In the rows, zero is written as 128.
Known rows, with every way that one mark hangs from another
pigat(fegun(sofo(dazeg))): [101  94 113 130 119 128 102 206 159 160 115 104 135 129  93 124 124]
ferunil(momen(sofo tarese) tapeg(pigat(fegun))): [140  91 157 126  83 115 136 165 171 107 139  85 173  99  90 134 186]
dazeg(sofo(fegun momen(tarese))): [129 114 110  75 126 105 114 118 156 127 125  56 135 141 127  83 108]
ferunil(momen tapeg): [163 129 114 126  78 117  71 142 164 130 150  64 152  80  69 100 114]
dazeg(sofo(fegun)): [134 110  83  95 124 125  63 135 177 142  68  64 126 133 102  80  89]
fegun(sofo(dazeg momen(ferunil(tapeg) tarese))): [157 122 181 129 100 117 142 141 121  99 221  73 149 139 126 129 137]
tapeg(pigat(fegun(sofo))): [ 99 101 138 141  96 139 119 194 194 142  57 103 148 145 101 105 163]
momen(ferunil(tapeg) sofo tarese): [180 128 152 143  95 129  85 105 172  97 159  86 181 134  96 126 153]
dazeg(sofo(fegun momen(ferunil tarese))): [162 104 119  90 124 123 104  80 148 104 134  67 126 156 121  97 126]
dazeg(sofo): [138 116 107 121 121 142  69 143 191 120  91  75 133 140  96  68 117]
momen(ferunil(tapeg) sofo(dazeg fegun) tarese): [162 114 134 111 125  99  83 127 128 113 158  80 157 114 108 158 116]
dazeg(sofo(fegun momen(ferunil))): [165  96 107  93 118 138  70  72 169 108 117  64 100 158 114  92 101]
ferunil(momen(sofo(fegun))): [156 105  85 140  98 122  44  85 144 163 101  69 150  95  94 113 101]
tapeg(pigat): [125 132 130 140 113 125  86 161 197 118  45  91 145 105 109  85 139]
fegun(sofo(dazeg momen(ferunil tarese))): [152 114 161 147 120 125 132 119 116 113 189  87 144 143 134 121 142]
fegun(sofo): [129 132 121 158  96 139  81 148 170 163  97  84 167 137 106  89 122]
sofo(dazeg fegun momen): [123 117 101  88 141  88  71 144 137 143 117  69 110  91 122 114  69]
tapeg(pigat(fegun(sofo(dazeg)))): [ 92  90 146 135 122 127 124 222 166 136  79 108 132 128 112 125 149]
fegun(sofo(momen(tarese))): [127 133 149 139  99 117 133 130 152 144 154  73 176 144 131  86 139]

Rows
[156 123 135  75 120  84 110 131 125 103 180  67 131 102 115 143 106] | sofo(dazeg fegun momen(ferunil(tapeg) tarese))
[153 133 155 128  80 106 132 163 157 104 135  65 175  75  99 104 168] | ferunil(momen(tarese) tapeg(pigat))
[172 118 130 147  77 129  66 114 162 126 159  67 160  97  83 110 119] | ferunil(momen(sofo) tapeg)
[152  94  95 134 122 111  50 112 113 157 123  72 130  81 103 131  87] | ferunil(momen(sofo(dazeg fegun)))
[152 107 106  97 140 108  65 105 133 121 128  82 100 108 115 128  87] | sofo(dazeg fegun momen(ferunil))
[152 127 161  87  97  95 128 120 163  88 123  68 144 119 129 121 145] | sofo(fegun momen(ferunil(tapeg(pigat)) tarese))
[120 117 144 139 117 122 108 152 136 141 159  77 124 127 133 101 103] | fegun(sofo(dazeg momen))
[119 125 155 137 122 106 141 159 120 138 180  78 154 127 142 107 122] | fegun(sofo(dazeg momen(tarese)))
[157 128 205 141  76 131 161 128 160  82 166  74 164 155 138 111 174] | fegun(sofo(momen(ferunil(tapeg(pigat)) tarese)))
[160 120 173 150  80 118 126 135 154  99 142  70 182  93 109 116 168] | ferunil(momen(sofo tarese) tapeg(pigat))
[118 124 112  82 145  69 109 150 123 139 135  71 133  91 130 119  93] | sofo(dazeg fegun momen(tarese))
[134  79 135 130 116 141 111 145 147 127 163 102 109 155 104 135 132] | pigat(fegun(sofo(dazeg momen(ferunil))))
[169 108 140 116 120 141 114  87 166  80 161  77 133 161 120  86 149] | dazeg(sofo(momen(ferunil tarese)))
[133  85 145 125 121 125 143 152 133 121 179 106 136 154 111 142 156] | pigat(fegun(sofo(dazeg momen(ferunil tarese))))
[127  85 168 130 101 143 128 204 166 100 125 102 126 143  98 143 158] | momen(ferunil(tapeg(pigat(fegun(sofo(dazeg))))))
[161 117 145 158  89 154  92  83 163 124 145  83 136 162 120  97 129] | fegun(sofo(momen(ferunil)))
[123 115 111 118 145  91  85 145 127 150 108  84 161 104 122 134 106] | momen(sofo(dazeg fegun) tarese)
[169 111 139  69 103 116 112  98 157  92 170  51 131 153 113 107 120] | dazeg(sofo(fegun momen(ferunil(tapeg) tarese)))
[149 115 117  95 142  90 100 110 117 119 144  81 128 108 125 133 112] | sofo(dazeg fegun momen(ferunil tarese))
[158 121 192 145  74 147 127 121 176  87 148  71 137 156 128 102 149] | fegun(sofo(momen(ferunil(tapeg(pigat)))))
[158 120 143 123 138 108 112 119 133  96 169  92 132 112 119 123 133] | sofo(dazeg momen(ferunil tarese))
[165 131 172 134  75 128 134 111 152 107 202  71 168 155 119 111 151] | fegun(sofo(momen(ferunil(tapeg) tarese)))
[107 102 174 107  77 126 145 191 198 117 131  79 137 148 115 108 152] | ferunil(tapeg(pigat(fegun(sofo(momen)))))
[167 127 164 137  71 143  99 106 167 110 182  68 144 155 109 106 124] | fegun(sofo(momen(ferunil(tapeg))))
